Every row comes from one small tree of marks. Brackets hold a mark, then the marks that hang from it, in alphabetical order. Every link used is in the known rows. Which tree was each row made from?
Known rows:
(U C (K (P Z)) L): -3 18 23 9 42 -4 -6 14 18 -15 54 -16 -55 -19 5 -68 40 -11 2 -28 -12 12
 43 59 -41 -3 13 28 36 -50
(T F): -25 16 0 2 5 3 -1 3 -5 0 16 -4 1 9 -38 -8 12 11 4 6 -4 -13 -1 12 10 -5
 -16 -1 1 5
(S (G (K P))): -23 9 -6 -6 5 34 -3 -14 29 -15 51 13 -65 0 -10 -44 26 21 8 -9 -17 -1 2
 -3 -42 7 18 -8 -6 -10
(K X): 12 20 -2 -8 -1 24 -2 2 -1 -10 1 1 42 -8 4 5 18 1 -2 4 -6 2 3 -4 5 -30 12
 4 6 -11
(S G): -10 -6 -1 -11 4 9 2 -3 16 -6 7 -6 -51 -13 -5 -19 -1 -4 2 -13 -12 1 1 -6
 1 2 -2 -11 2 -18
(L D (U C (K X))): 21 29 -26 7 9 3 -35 -34 10 -20 66 -6 62 -4 6 -49 34 15 -7 1 -20 -7 24 38
 24 7 16 57 35 -9
(T F (K P (X R))): -23 47 4 -5 -5 33 -6 2 4 -33 69 -17 13 16 -41 67 46 19 6 21 -20 9 7 17
 -33 -1 25 -13 -6 12
(M E J (K P (X R))): -40 8 7 -16 -11 36 -16 -1 16 -7 40 49 10 3 -21 49 71 19 20 32 -21 19 34
 -1 -35 12 27 3 -21 -17
(U C K): 9 13 -26 8 3 -11 -1 14 10 -5 63 -5 -10 -24 -3 -51 25 -2 4 -6 -14 11 24
 44 13 -13 -5 19 23 -33
(T (K (X R))): 13 25 -3 -7 -5 18 4 0 -3 -36 53 -3 26 -6 -10 70 14 1 -1 11 -13 30 11 1 3
 -16 24 -14 -9 1
(Z B): -19 -8 -10 11 1 9 0 4 4 15 1 -7 9 -7 2 -4 -4 0 -7 1 6 12 0 -40 -19 -8
 -32 8 2 9
(D (L (U C (K X)))): 29 32 -75 10 7 -8 -5 -4 23 -13 57 -10 24 -41 5 -42 46 -3 5 22 -18 37 15
 50 16 -7 13 68 32 -54
(C (U (K P (X R)) L)): 44 46 26 13 -3 22 -13 15 4 -18 60 -38 -8 -13 7 -52 50 19 -21 7 -15 15 52
 41 -40 -4 42 11 10 -35
(X R): 18 4 -13 -2 -12 -2 2 -3 -9 -9 20 -11 -8 -1 -5 9 7 4 -3 5 -4 27 1 7 -2 14
 14 -20 -8 13
(T F (K P) N): -76 30 29 2 14 18 -10 -2 10 -37 45 -4 -22 -25 -36 57 11 18 7 17 -19 -25
 2 28 -37 2 5 4 -6 25
(M J (K (P Z) X)): -36 23 7 -14 47 30 -13 -1 13 -14 31 51 20 14 -6 35 31 6 21 -10 -23 31 32
 -7 -44 -12 21 21 -8 -40
(C (U (K (P Z) (X R)))): 24 20 -14 11 42 27 -9 11 -4 -16 60 -29 12 -9 7 -44 39 11 -21 -12 -18 15
 44 24 -55 -5 45 11 3 -12
(C (U (K (P Z) X) L)): 16 27 41 15 55 26 -12 18 8 -15 36 -20 -6 -12 13 -67 35 4 -19 -21 -10 -10
 58 31 -48 -23 27 36 21 -47
(C (U K L)): 22 15 34 22 16 -11 -3 17 2 -3 39 -14 -26 -17 4 -73 3 8 -17 -7 -2 -8 50
 35 6 -9 -5 28 11 -45
(G H (K (X R))): 40 35 -24 -3 -25 49 23 -3 -8 -33 60 23 28 -11 -19 -12 51 37 -5 11 -2 24
 12 -8 14 -58 9 12 3 7
(M E (K P (X R))): -33 -8 10 -11 -8 36 -12 1 14 -3 51 29 14 -5 -10 50 57 9 -1 29 -9 -12 16
 0 -49 11 34 -4 -9 8
(G H (K P (X R))): 31 43 -19 -2 -31 61 14 -4 4 -30 59 12 15 1 -15 -5 73 42 -3 15 -4 18 10
 -8 -34 -39 30 14 4 16
(T (K P X) N): -37 33 27 -7 7 40 -12 -3 14 -46 30 0 20 -43 4 69 22 7 0 15 -22 -9 6 13
 -43 -21 35 9 -1 7
(C (U (K P X) (L D))): 24 42 41 15 12 29 -28 -4 18 -21 44 -23 6 13 16 -59 34 25 -24 1 -7 -57 55
 25 -28 -11 30 35 20 -6
(U (K P)): -11 12 3 6 1 2 -9 1 19 1 24 -13 -19 1 2 -48 20 5 2 1 -3 -1 12 21 -46 19
 18 9 7 -4
(D (L (U C (K (X R))))): 46 36 -87 7 -6 -10 -5 -8 14 -21 76 -22 15 -42 2 -34 56 1 3 26 -22 65 17
 55 13 8 27 47 25 -41
(S (G H)): 1 0 -3 -8 -11 26 17 6 17 -9 3 -1 -54 -18 -13 -15 13 8 -1 -10 -1 -9 2 -20
 5 -28 -16 15 15 -13
(S (G (K X))): 1 20 -13 -15 8 44 5 -11 15 -28 52 27 -12 -21 -13 -43 25 17 5 -9 -19 6 9
 -8 12 -41 11 -4 -1 -27
(L D U): -3 -6 1 7 9 -11 -33 -49 2 -6 3 -3 30 27 7 -4 -11 15 -9 4 -1 -22 -3 -2 4
 48 9 36 7 32
(C (U (K P) (L D))): 13 23 43 21 13 3 -26 -6 20 -10 43 -24 -36 20 12 -65 13 24 -22 -2 -3 -58
 51 28 -34 20 19 30 14 3
(C (U L)): 24 11 37 15 11 -1 -5 16 -4 -1 15 -12 -22 -6 8 -20 5 8 -17 -3 0 -14 36 18
 2 -7 -4 20 4 -33
(S (G H (K P))): -11 13 -6 -4 -10 49 15 -6 29 -18 46 19 -68 -5 -20 -40 43 33 5 -6 -6 -12
 5 -18 -37 -21 2 19 8 -6
(H (G (K (X R)))): 37 29 -30 1 -9 44 12 -16 5 -42 19 10 14 2 -18 -19 30 23 -5 7 -16 26 8
 -11 5 -18 18 -18 -16 -16

Write each row's tree:
52 38 24 11 4 13 -19 -7 -1 -33 63 -25 10 -1 5 -57 18 25 -30 3 -11 -22 59
 27 18 -15 26 14 11 0 -> (C (U (K (X R)) (L D)))
-18 11 -19 12 45 69 5 -11 23 -19 -6 8 12 11 -4 -35 30 14 -10 -16 -8 9 13
 -55 -69 -25 -7 13 -3 -13 -> (H (G (K (P (Z B)) X)))
38 32 -38 8 -5 0 -36 -36 2 -31 85 -18 53 -5 1 -38 43 19 -10 6 -25 20 26
 44 21 21 30 36 26 1 -> (L D (U C (K (X R))))
18 40 -70 11 1 4 -14 -5 35 -9 55 -21 10 -28 12 -35 66 3 7 27 -21 30 11
 50 -33 13 32 68 35 -46 -> (D (L (U C (K P X))))
-2 19 -9 3 45 61 5 -15 20 -35 -6 14 5 17 -6 -30 32 14 -2 -18 -14 -3 11
 -17 -51 -18 25 7 -5 -22 -> (H (G (K (P Z) X)))
17 25 20 9 4 -13 -13 -7 17 -24 63 -8 -32 -4 1 -66 17 5 -6 -10 -7 -28 43
 48 28 -9 -5 27 34 -16 -> (U C K (L D))
17 23 -21 0 31 56 7 -18 12 -44 15 2 -5 16 -12 -21 42 18 -5 -11 -19 25 13
 -11 -55 -4 39 -15 -13 -9 -> (H (G (K (P Z) (X R))))
21 28 -17 -3 14 63 18 -6 -2 -36 57 17 9 1 -15 -12 63 30 -4 -7 -4 21 15
 -8 -46 -42 30 17 6 14 -> (G H (K (P Z) (X R)))
12 38 -8 0 -17 65 11 -1 14 -22 40 26 25 2 -10 -15 63 37 1 9 0 -9 6 -15
 -32 -53 15 33 10 1 -> (G H (K P X))
7 9 -23 16 10 -21 -35 -35 13 -12 66 -7 20 3 4 -55 16 13 -5 -3 -15 -10 20
 42 19 36 4 55 29 -1 -> (L D (U C K))
21 38 -20 -15 -25 71 15 -7 19 -37 66 7 -37 -14 -21 -27 71 38 0 3 -17 17
 8 -13 -33 -37 28 3 5 -2 -> (S (G H (K P (X R))))
0 19 -6 6 -16 40 16 -3 14 -11 38 24 -17 10 -14 -20 44 36 3 6 6 -12 3 -11
 -36 -23 3 31 5 11 -> (G H (K P))
19 20 22 4 -1 -2 -15 -9 11 -22 38 -5 -25 7 5 -10 20 4 -4 -6 -8 -35 27 30
 24 -8 -4 18 26 -3 -> (U C (L D))
34 34 36 14 17 16 -19 -4 6 -25 45 -12 18 -1 10 -65 9 20 -27 -3 -6 -50 57
 23 20 -27 11 33 19 -13 -> (C (U (K X) (L D)))
-21 -2 -1 3 44 23 1 -11 7 -14 41 24 -20 13 -5 -30 19 13 5 -19 -5 0 10 2
 -53 1 19 8 -6 8 -> (G (K (P Z)))
-3 16 -19 17 6 -9 -44 -35 25 -8 65 -19 8 16 9 -48 37 18 -3 2 -17 -17 18
 43 -29 56 23 54 31 8 -> (L D (U C (K P)))
15 12 -72 18 8 -32 -5 -7 24 -3 56 -11 -17 -32 4 -47 27 -4 7 17 -13 36 12
 51 11 23 1 63 27 -42 -> (D (L (U C K)))
2 8 46 20 58 6 -22 -8 14 -16 39 -20 -42 19 13 -72 5 13 -25 -25 -3 -54 59
 27 -45 14 20 35 16 6 -> (C (U (K (P Z)) (L D)))
-18 13 -3 -16 47 57 0 -13 20 -29 48 19 -32 -9 -7 -45 39 12 5 -27 -21 4
 14 -7 -48 -27 31 0 2 -20 -> (S (G (K (P Z) X)))
49 48 2 1 -13 4 1 16 3 -33 79 -21 -3 -39 -4 -51 56 0 -3 -1 -20 44 44 62
 20 -34 17 7 30 -54 -> (U C (K (X R)) L)
1 22 -22 8 47 12 -27 -12 12 -12 57 -16 38 -19 10 -52 57 -1 1 -19 -24 32
 24 48 -45 12 34 59 37 -45 -> (L (U C (K (P Z) X)))
22 32 -12 -1 -11 52 23 0 1 -25 40 36 37 -10 -16 -20 43 33 -1 6 3 -4 11
 -16 17 -71 -3 33 11 -5 -> (G H (K X))
-14 7 2 14 8 -9 -42 -49 20 -5 25 -15 12 29 9 -52 9 20 -7 5 -5 -23 10 18
 -41 67 27 44 14 29 -> (L D (U (K P)))
-9 12 4 4 52 16 -40 -47 14 -21 24 -10 46 19 13 -52 19 12 -10 -16 -11 -17
 19 13 -46 32 41 50 23 20 -> (L D (U (K (P Z) X)))
0 6 -11 -6 -6 35 26 -6 17 -20 48 30 -55 -16 -25 -46 22 27 3 -11 -3 -5 8
 -19 12 -40 -17 19 6 -14 -> (S (G H K))
7 15 41 6 6 -11 -12 -18 15 -22 26 -4 -28 8 1 -69 -11 7 -9 -8 5 -34 36 23
 18 1 -2 15 18 7 -> (U K (L D))
-16 16 -14 8 29 74 17 3 11 -11 37 22 25 -5 -6 -25 50 27 -8 -13 6 6 15
 -57 -62 -66 -15 45 16 11 -> (G H (K (P (Z B)) X))
9 32 22 10 -3 -4 -10 17 24 -10 57 -21 -49 -18 3 -61 49 -1 3 -6 -14 8 36
 59 -31 1 12 23 32 -49 -> (U C (K P) L)
2 24 -19 1 42 25 -8 14 14 -17 57 -11 12 -19 5 -45 58 -6 3 -22 -22 12 31
 40 -41 -27 26 26 31 -35 -> (U C (K (P Z) X))
9 5 -22 10 5 -12 -35 -37 4 -10 41 -6 26 14 8 0 18 13 -5 1 -14 -15 6 22
 15 38 5 46 22 11 -> (L D (U C))
23 32 -9 -9 -20 32 -9 -1 2 -14 21 -22 21 4 3 19 49 12 -4 13 -13 23 1 6
 -46 3 46 -16 0 10 -> (K P (X R))
8 10 -28 17 9 -23 -19 -13 6 0 61 -10 17 -22 0 -55 25 3 2 -4 -17 34 17 50
 7 27 0 51 27 -43 -> (L (U C K))
-5 0 0 14 13 -21 -32 -47 8 -8 28 -4 25 15 2 -59 -14 15 -9 0 -1 -15 12 17
 8 48 9 43 14 21 -> (L D (U K))
-1 22 -20 9 -3 0 -8 13 22 -2 61 -17 -22 -11 3 -46 47 3 5 -2 -15 7 20 45
 -35 6 14 19 23 -27 -> (U C (K P))
-61 51 26 -7 12 42 -12 0 11 -47 46 -3 20 -34 -33 61 31 20 6 20 -25 -23 5
 25 -31 -27 19 9 0 14 -> (T F (K P X) N)
-14 -1 -8 10 46 35 6 -17 20 -25 -5 13 -37 25 -10 -35 13 13 -1 -21 -10 -5
 8 -13 -57 12 13 3 -11 -11 -> (H (G (K (P Z))))
